Known rows, with every way that one mark hangs from another:
N[G[F Y]]: [  7.7 -33.3  33.5 -52.1   0.6   1.8 -31.3  21.4  -1.8  18.5  16.9  33.9
   1.5 -19.6  14.3  37.7 -66.5  10.8 -14.2  -3.8 -15.6 -11.6   3.8  -1.2
  15.3]
R[G[F Y]]: [ -0.7 -11.3  17.2 -33.4 -14.0   5.3 -29.7  18.1 -10.3  11.3 -13.7  35.3
  -9.0  -6.3   3.4  40.9 -73.0 -13.7 -30.3  -2.0 -11.3 -22.6   4.4 -17.1
  -7.6]
G[F[E[R]] N Y]: [ 18.2 -14.1  -9.5  -6.1  14.6  -0.8 -17.0  35.4   4.4  13.5   5.9   0.3
  17.0 -20.3  30.6  31.0 -45.8  12.5 -16.3  -4.1 -31.6 -11.3  29.1  -3.5
  17.6]
Q[Y]: [ -4.8 -15.6  28.0 -34.5  -4.7   2.4 -27.4   7.3  39.5  -6.0 -10.0  18.5
   3.8 -11.3   7.1  22.3 -54.2 -13.5 -17.2  16.8  16.8   0.8   0.8 -15.4
   3.7]
L[E G[F N]]: [-12.6  -5.4   3.7  -9.1   4.1 -19.3 -41.5  -9.3   3.9   0.1  15.2  44.1
  37.2 -34.6 -16.0  13.8 -28.7  16.2 -48.3 -13.2 -17.5  -9.9   8.7  -2.8
   0.4]
R[G]: [-15.2  -6.5  18.8  -9.8   1.9  10.7 -26.3  -1.0  25.6  -2.0 -31.0  28.5
  -1.2  -5.9 -21.7  29.4 -50.6 -12.0 -37.8  -4.2  16.5 -12.0  -7.2 -22.9
  -6.3]
R[G[F N Y]]: [ -0.4  -2.0  14.1 -25.1 -10.5  13.9 -33.0  18.4 -20.1  16.4 -10.4  34.1
  11.7 -11.8  -1.8  37.2 -58.9 -11.8 -43.0  -5.9 -29.2 -29.9  16.6 -17.5
  -5.8]
X[G]: [-15.3 -13.3  14.7 -13.6   1.3  -0.7 -21.3  -3.1  16.1 -11.9 -24.7  33.5
  -2.0 -19.9 -21.5  16.2 -53.8   0.7 -37.0 -12.1  19.1 -18.4   3.6 -22.9
 -11.0]
N[G]: [ -6.9 -28.2  34.4 -28.9  15.6   7.9 -27.1   2.2  34.1   5.7  -0.5  26.5
  10.2 -21.0  -7.8  25.5 -44.0  13.5 -19.7  -5.6  10.6  -2.0  -9.6  -8.5
  19.1]
L[E[N Y] G]: [-30.2   1.8  25.0 -14.6   8.0 -13.7 -46.2 -32.7  33.3 -19.4  10.2  17.0
  25.3 -33.5 -11.6  -0.5  -4.9  22.0 -50.7 -19.9  13.8  15.7 -31.1 -23.1
 -17.5]
E[N Y]: [-19.2  -8.3  23.8 -25.1  14.6  11.5 -37.2 -21.0  33.2   0.7  -4.5   7.5
  11.1 -21.9  -9.8   7.9 -34.4  14.0 -36.7  -7.1  20.3   9.1 -19.0 -33.1
  -8.7]
L[G[N]]: [-19.6  -7.8  20.1  -5.9   7.1   1.0 -36.3 -18.4  18.3  -2.3  -1.6  38.6
  30.1 -14.8 -23.1  14.4 -27.9  21.3 -49.7  -2.4   0.1  -3.5   6.0  -7.9
   0.7]
X[G[F N Y] M]: [ -3.8  -2.5   2.2 -50.6 -17.6  -4.8 -31.7  13.0 -25.5  13.8  -3.0  50.6
   7.9 -30.0   8.0  10.2 -60.3  -3.0 -30.5 -10.5 -40.4 -46.0  23.7 -15.3
   2.0]
R[G[F N]]: [ -4.8  -2.4   8.0 -13.1   5.4  12.7 -33.2   4.9  -4.1  16.5 -17.4  39.2
  16.1 -13.6 -24.8  30.5 -55.0 -12.3 -44.1  -9.5 -12.3 -29.8  13.1 -16.8
  -1.2]
F[E]: [ -0.1 -19.9  11.8 -11.1   8.4  -3.7 -22.7  11.8  42.1   5.2 -18.4  -2.8
  -1.6 -22.2   7.6  15.4 -32.8   6.2 -17.2  -4.7  21.6   3.2   3.5 -11.6
  13.4]
G[F N Y]: [  3.5 -14.9   8.8 -30.6  -2.6   7.8 -31.8  15.3 -12.5  17.6   9.0  30.7
  19.3 -21.8   8.1  27.6 -61.4   7.1 -32.3   2.7 -26.1 -16.9  28.2 -12.3
   6.1]
N[G[F[E] Y]]: [ 17.3 -33.3  28.6 -48.2  -0.3  -6.6 -27.6  34.6   8.2  25.7  12.5   6.1
  -5.2 -27.6  34.2  29.6 -48.4  12.3  -6.6 -13.1 -13.8  -8.4   2.6   2.8
  24.8]
L[E G[F N Y]]: [ -7.6  -4.8  10.3 -20.4  -8.7 -18.9 -38.8   5.9 -12.5   0.7  24.4  39.3
  33.3 -33.4   8.5  20.9 -32.5  15.8 -45.3  -9.8 -32.6  -9.9  13.9  -3.2
  -2.7]
L[E[R Y] G]: [-17.9  -9.8   7.4  16.7  27.3 -23.6 -28.9 -17.7  53.0 -28.1  15.1  29.2
  36.6 -21.7 -14.8   0.4  -8.8  24.5 -30.6 -14.3  -7.2  22.4 -12.9  -7.4
  -7.6]
X[G[N Y] M]: [-14.0   2.5   7.3 -36.0 -18.4   1.6 -28.8   7.2  -7.1  -1.3 -11.3  35.3
  11.6 -25.5   8.3   6.0 -42.2  -1.5 -33.1  -8.8 -27.7 -35.6  16.4 -22.9
   0.1]
E[R]: [ -2.5 -17.8  -1.9   4.8  26.3   3.5 -13.1   1.0  41.3 -11.8 -11.9  24.4
  11.3  -7.2  -7.1  29.6 -54.3  13.9 -18.2   6.6  11.3   2.7   4.9 -15.4
   9.1]
E[R Y]: [ -7.0 -20.0   5.2   6.5  34.9   1.8 -22.1  -6.7  51.1  -9.1  -0.9  20.6
  23.8 -10.1 -15.7   9.9 -36.7  16.7 -17.2  -4.9  -1.5  15.0   1.2 -16.7
  -0.9]
R[G[N]]: [-15.8   2.5  14.1  -0.8   6.2  19.0 -30.0  -0.5  15.1   2.1 -27.8  25.2
  20.3 -11.4 -24.3  25.0 -37.0  -9.3 -46.5  -8.7   0.3 -19.0   4.7 -24.3
  -3.9]
G[F N]: [ -1.6 -15.9   3.6 -18.0  11.0   7.3 -33.3   1.5   4.2  18.8  -0.1  37.6
  22.6 -24.6 -16.8  23.5 -58.8   8.0 -33.5  -1.8 -11.4 -16.5  22.7 -11.8
   9.3]

Rows:
[-12.8  -7.6  10.0  11.1  28.8   8.7 -21.3  -3.7  44.4 -12.5 -19.9  23.1
  15.9   0.3 -23.4  17.6 -34.8  -2.7 -27.3 -11.8  -3.4   2.7  -9.3 -23.6
 -11.3] -> E[R[G] Y]
[  8.5  -3.4   9.4 -19.9  -9.8   5.0 -30.6  32.4 -11.7  21.4 -13.9   5.4
   4.9 -17.5  19.2  30.2 -41.0 -12.3 -33.7 -15.6 -24.3 -26.3  17.2 -11.8
   3.7] -> R[G[F[E] N Y]]
[ -8.1 -18.6  40.1 -34.4  21.8   7.9 -37.3  -1.9  42.5   9.9   3.2 -19.6
   8.2 -31.5  13.4   5.5  -8.2  19.8 -22.4 -27.0  17.9  10.3 -32.6 -18.5
  12.9] -> F[E[N[G] Y]]
[ -0.5 -20.9  20.3 -33.0  39.1   8.7 -33.3  -8.3  22.3   6.8  18.0  21.0
  18.0 -20.5  -3.2  22.9 -46.5  25.7 -19.6 -16.3  -5.8  -0.9 -21.5 -16.1
   9.1] -> E[N[G[F]] R Y]
[ -8.5   1.0  -7.8  20.5  17.4  -5.8 -15.2   6.9  38.0 -25.6 -20.3  19.7
  16.4 -16.1  -6.9  32.5 -35.4  -9.3 -31.3  -9.2   3.5  -7.5  -8.7 -21.2
  -2.7] -> L[E[R[G]]]
[  0.1 -13.5  25.7 -29.3  15.3  17.3 -20.2   8.5  14.4  -7.6   7.7   5.0
   3.6 -12.9  29.0  44.1 -49.1  23.5 -22.1   0.2   2.4  -3.0 -20.6 -20.5
  12.8] -> E[N[G[Y]] R]
[  3.1 -17.3   7.8 -14.7  20.6  -2.0 -37.8   9.5  23.7  25.6   6.2   5.1
  28.2 -31.8  -5.1  -1.7 -23.7   8.5 -23.6 -22.2 -19.4  -1.7  18.3  -8.7
   9.4] -> G[F[E[Y]] N]
[-15.6  -6.8  25.7 -16.1  -8.6   3.2 -36.0  -4.6   2.6  -2.7   6.5  32.7
  23.5 -12.3  -0.8  21.8 -32.4  19.5 -47.6   0.7 -17.1  -2.8   9.3  -6.7
  -2.0] -> L[G[N Y]]
[  4.0   0.8  16.7 -40.1 -17.1   7.1 -31.4  22.7 -13.2  14.7 -20.0  -6.0
 -23.2 -16.3  30.0  40.2 -53.7 -10.6 -35.4 -12.1   5.2 -23.6 -13.8 -24.5
  -4.6] -> R[G[F[E[N]] Y]]
[  0.5 -20.2   3.8   9.1  34.2  -4.9 -17.4   8.7  62.3  -5.1  -5.0  -7.9
  15.9 -15.3   4.5   2.5 -20.1  15.0  -7.9 -13.5   1.8  16.5   0.3 -12.4
   9.4] -> F[E[R Y]]
[ -1.2 -21.9  11.8 -24.1   9.4 -16.0 -29.1   9.1  16.5  10.1  -7.7  15.4
   0.0 -31.1  -9.7  -4.3 -36.6  -0.4 -23.2 -34.4  -1.4 -15.3   5.5 -12.6
  -9.8] -> X[G[F[E[Y]]]]
[ 14.4 -34.6  15.3 -17.4  43.4  -7.4 -26.1  18.1  42.8  12.9  17.5   6.2
  17.3 -22.0   6.6  10.0 -29.4  20.1   2.0 -25.6 -16.6   5.3  -3.4   3.7
  22.7] -> N[G[F[E[R Y]]]]
[  9.0 -19.1  18.5 -42.6  15.7  10.8 -23.8  12.8  -5.2   7.7  15.9  18.0
   1.1 -15.2  27.4  49.9 -67.7  23.3 -19.8  -2.0 -10.8 -11.7 -12.4 -13.6
  15.7] -> E[N[G[F Y]] R]
[  5.6 -11.8  -1.9 -13.3  32.4  -2.4 -27.5   3.1  30.8   7.8   0.5  -9.3
   5.9 -22.1  11.1  14.6 -37.7  19.2 -16.2 -15.9   4.0   3.4  -8.7 -18.7
   4.3] -> G[F[E[N R Y]]]
[  5.9  -0.4  -3.9  -5.3   7.0  13.8 -22.0  22.2 -12.7   5.5  -7.5  31.0
  16.6  -3.1   2.6  43.4 -61.6  -4.9 -34.4  -2.4 -36.0 -26.8  20.0 -15.8
  -1.1] -> E[R[G[F N Y]]]
[-11.2  -8.0  20.1 -22.6  13.9   3.5 -34.3  -5.5  42.0   6.5  -9.5 -20.3
   3.2 -28.5   8.1   1.2 -15.7  12.1 -26.7 -17.6  23.5  11.1 -17.8 -26.9
  -0.5] -> F[E[N Y]]
[-15.0  -9.2  20.5 -16.1 -13.4 -20.5 -31.9  -0.4  18.6 -18.5  11.0  29.2
  15.0 -24.4  12.4  20.3 -27.5  15.5 -37.7  -2.4  -4.1   9.5  -5.5  -8.0
  -7.0] -> L[E G[Y]]
[  0.7  -4.1  -6.1 -34.1  -2.8 -12.8 -29.1  13.9   0.0  17.4 -14.9  26.2
   7.3 -37.7   2.2  -3.8 -38.1  -2.1 -25.2 -22.7 -20.3 -44.6  18.9  -9.5
  15.6] -> X[G[F[E] N] M]
[  8.2 -13.2  23.9 -24.3  15.4   9.2 -15.3  23.3  23.6  -1.8   2.0 -23.2
  -2.6 -18.8  46.6  37.5 -30.9  25.1 -16.5  -8.3   5.2   1.2 -19.8 -15.6
  21.4] -> F[E[N[G[Y]] R]]
[ -1.9  -4.9  12.4  -9.7  13.9   4.8 -38.7  11.4  15.4  22.8 -12.5   7.8
  19.9 -20.8 -12.8   3.4 -20.3 -11.6 -34.4 -30.9 -21.8 -15.1   8.1 -14.6
  -1.2] -> R[G[F[E[Y]] N]]
[  1.1 -16.1  38.7 -46.1  -3.1   9.9 -28.9  20.1  15.6   8.6   1.9 -22.5
  -8.0 -27.1  43.1  30.8 -28.5  17.2 -22.7 -11.5  12.1  -2.5 -22.5 -17.3
  16.5] -> F[E[N[G[Y]]]]
[ -8.1 -13.9   1.6 -48.9  -8.0 -14.6 -30.0  -2.5   0.8   7.3 -14.6  57.2
  -7.1 -26.3 -13.7   7.6 -70.8  -2.2 -22.2 -10.0  -5.9 -39.3   6.5 -13.6
   3.4] -> X[G[F] M]
[  3.9   3.2  -0.5  12.9   9.0  11.2 -12.4  32.5  14.1  -2.4 -20.7  -8.1
  13.8  -6.5  22.8  30.7 -24.6  -5.9 -29.8  -9.8 -20.1 -14.0  11.1 -18.0
   5.3] -> F[E[R[G[N Y]]]]
[ -9.0   3.6  -1.2  20.2  23.7  19.1 -18.7   3.3  23.6  -8.1 -26.9  24.4
  25.6  -3.7 -19.4  32.4 -38.9  -3.6 -40.0  -5.6  -8.5 -17.0   6.5 -22.2
  -0.4] -> E[R[G[N]]]
[ -7.9   4.2   9.4   4.9  25.5   9.8 -23.6   1.5  40.9  -9.6 -26.2 -18.2
   2.1  -9.3   4.4  15.6 -16.6   1.2 -31.4 -22.3  13.7   2.0 -27.6 -31.4
  -6.9] -> F[E[N R[G] Y]]
[-12.5  -6.9   8.4  -5.5  31.4  11.8 -25.8 -17.3  39.7 -11.5  -4.1   7.7
  15.7 -13.7  -6.5  14.9 -36.2  19.2 -28.7  -5.3  12.8  11.8 -16.4 -30.9
  -5.2] -> E[N R Y]
[-16.1  -0.8  15.6  -6.1  -9.4 -11.7 -35.5   0.9   5.3 -12.6  16.9  26.8
  35.6 -29.2   7.4  15.1 -14.0  15.7 -48.0  -7.9 -22.4   1.6   5.8  -9.5
  -4.1] -> L[E G[N Y]]
[-21.1   3.5  21.8 -26.8 -17.2 -11.4 -37.7 -10.2   5.2 -19.1   9.8  14.4
   7.6 -28.5  20.4  25.1 -26.6  19.9 -50.7  -3.5  10.3   5.0 -23.4 -20.5
 -11.9] -> L[E[N] G[Y]]
[  1.8   6.7   6.9  -5.6   1.6  12.5 -15.9  21.9  13.9  -9.8 -27.9 -22.2
 -14.6  -4.6  34.1  42.9 -38.3  -2.4 -30.7  -7.7   9.7 -10.5 -18.3 -29.7
  -3.0] -> F[E[N R[G[Y]]]]
[-19.1   1.8   2.7 -26.0  -3.0   0.9 -27.7  -7.1  10.3  -1.5 -20.3  42.1
  17.6 -28.0 -15.9  -1.5 -38.7  -1.7 -37.1 -12.1 -10.4 -35.7  10.8 -22.9
   4.3] -> X[G[N] M]
[  3.2  -3.8   4.4  -9.1   5.0   5.1 -31.2  19.7   3.9  20.8 -22.6  10.8
  10.0 -20.6  -5.4  23.8 -37.9 -11.8 -36.1 -19.2  -8.2 -27.3  11.7 -12.5
   7.3] -> R[G[F[E] N]]
[ -4.2  -7.4   5.3  -1.5  30.7   4.1 -22.7  -1.3  50.4  -5.7  -6.9 -21.9
   9.2 -19.5  11.1   9.6 -17.5  19.5 -20.6 -14.3  15.3  13.2 -16.6 -25.1
   3.2] -> F[E[N R Y]]
[ -2.3 -12.2   6.5 -59.7 -22.0 -14.2 -28.6  11.6 -15.5   6.4  -6.2  52.3
 -10.7 -23.3   9.6  14.1 -73.1  -4.7 -18.6  -6.4 -23.1 -40.4  11.0 -13.7
   0.4] -> X[G[F Y] M]
[-19.0  -4.5  18.4 -29.3   7.3 -19.3 -50.0 -27.2  14.9  -4.5  21.1  30.6
  22.3 -35.9 -12.1   4.7 -24.9  22.0 -47.7 -21.1   2.2   6.6 -24.6 -17.6
 -15.2] -> L[E[N Y] G[F]]
[-10.3   3.5  17.8 -10.0  -9.2  19.6 -28.0  12.6  -0.7   2.7 -18.5  20.8
  14.6  -7.7  -0.1  32.0 -41.6 -10.5 -44.7  -4.0 -16.9 -18.6   9.0 -24.8
  -7.2] -> R[G[N Y]]
[ -4.1   7.2   1.7   4.3  15.4  12.0 -15.6   8.2  31.1  -9.8 -36.9 -14.5
  -8.5  -7.4  11.1  36.4 -34.1  -2.2 -32.8 -10.9  26.5 -11.0 -22.2 -29.5
   1.4] -> F[E[N R[G]]]
[-12.1  -2.4  14.5 -15.9  -8.6   9.8 -24.1   9.6 -11.1  -5.5 -10.4  26.4
  12.7 -20.9  -1.8  17.9 -43.8   4.2 -44.7 -12.6 -14.1 -24.6  19.0 -24.2
 -11.0] -> X[G[N Y]]
[ 15.5 -11.1  -3.3 -25.1   7.2   0.1 -18.4  23.3   3.4   6.5  -0.4 -11.7
  -9.8 -18.3  43.0  39.4 -57.7  14.9 -18.6  -0.6  -0.5  -8.0  -0.8 -18.8
   9.5] -> G[F[E[N R]] Y]
[  5.3 -22.3  21.3 -34.5 -11.9 -19.8 -34.2  15.3   1.3  12.3   6.3  19.5
  -7.2 -15.3  23.3  25.1 -45.5  15.2 -23.9  -5.6  -6.3  -3.1   5.6   4.3
   5.1] -> L[G[F[E] Y]]
[ -4.8 -14.2  19.4 -17.8  29.6  16.1 -20.5  -6.5  31.8  -8.3  -2.0  11.2
  10.1 -14.9   4.8  38.4 -45.6  25.3 -25.5  -4.2  18.0  -2.8 -24.4 -20.6
  16.0] -> E[N[G] R]
[ -2.9 -12.6   3.6  -1.9  26.7   1.4 -27.3   1.0  24.4   1.9  -9.2  36.4
  13.7  -2.2 -24.7  21.7 -53.8  -5.4 -22.6 -13.0 -16.7  -8.2  -2.0 -17.0
 -10.0] -> E[R[G[F]] Y]
[ -7.3 -16.1  41.9 -50.0  -2.9  18.6 -31.5   3.4   5.2   4.5   6.3   5.7
  -1.5 -21.2  23.5  37.7 -46.0  19.0 -30.2  -4.0   9.4  -4.5 -21.4 -22.9
   9.7] -> E[N[G[Y]]]
[-14.3  -8.9  27.1 -28.9  11.4   1.9 -32.6  -5.3  27.3  -7.5   6.1   6.6
  16.1 -41.5  10.4  27.1 -28.2  14.7 -34.3 -14.8  20.0  -0.8 -29.8 -23.5
  10.7] -> L[E[N[G]]]
[-10.2 -12.4  26.3 -34.3   6.6 -13.6 -46.6 -17.3  16.8  11.5   7.1   8.5
   3.6 -23.7   0.0   2.7 -23.3  23.5 -37.2 -21.7  11.4   4.5 -20.0 -10.5
  -5.0] -> L[G[F[E[N Y]]]]
[ -2.5 -21.3  29.4 -51.6  11.5  10.1 -36.7  -5.4   3.4  17.7   5.2  24.7
   2.5 -27.3   0.2  36.5 -62.6  16.5 -29.4  -8.3  13.8 -16.1 -18.8 -15.6
  14.1] -> E[N[G[F]]]
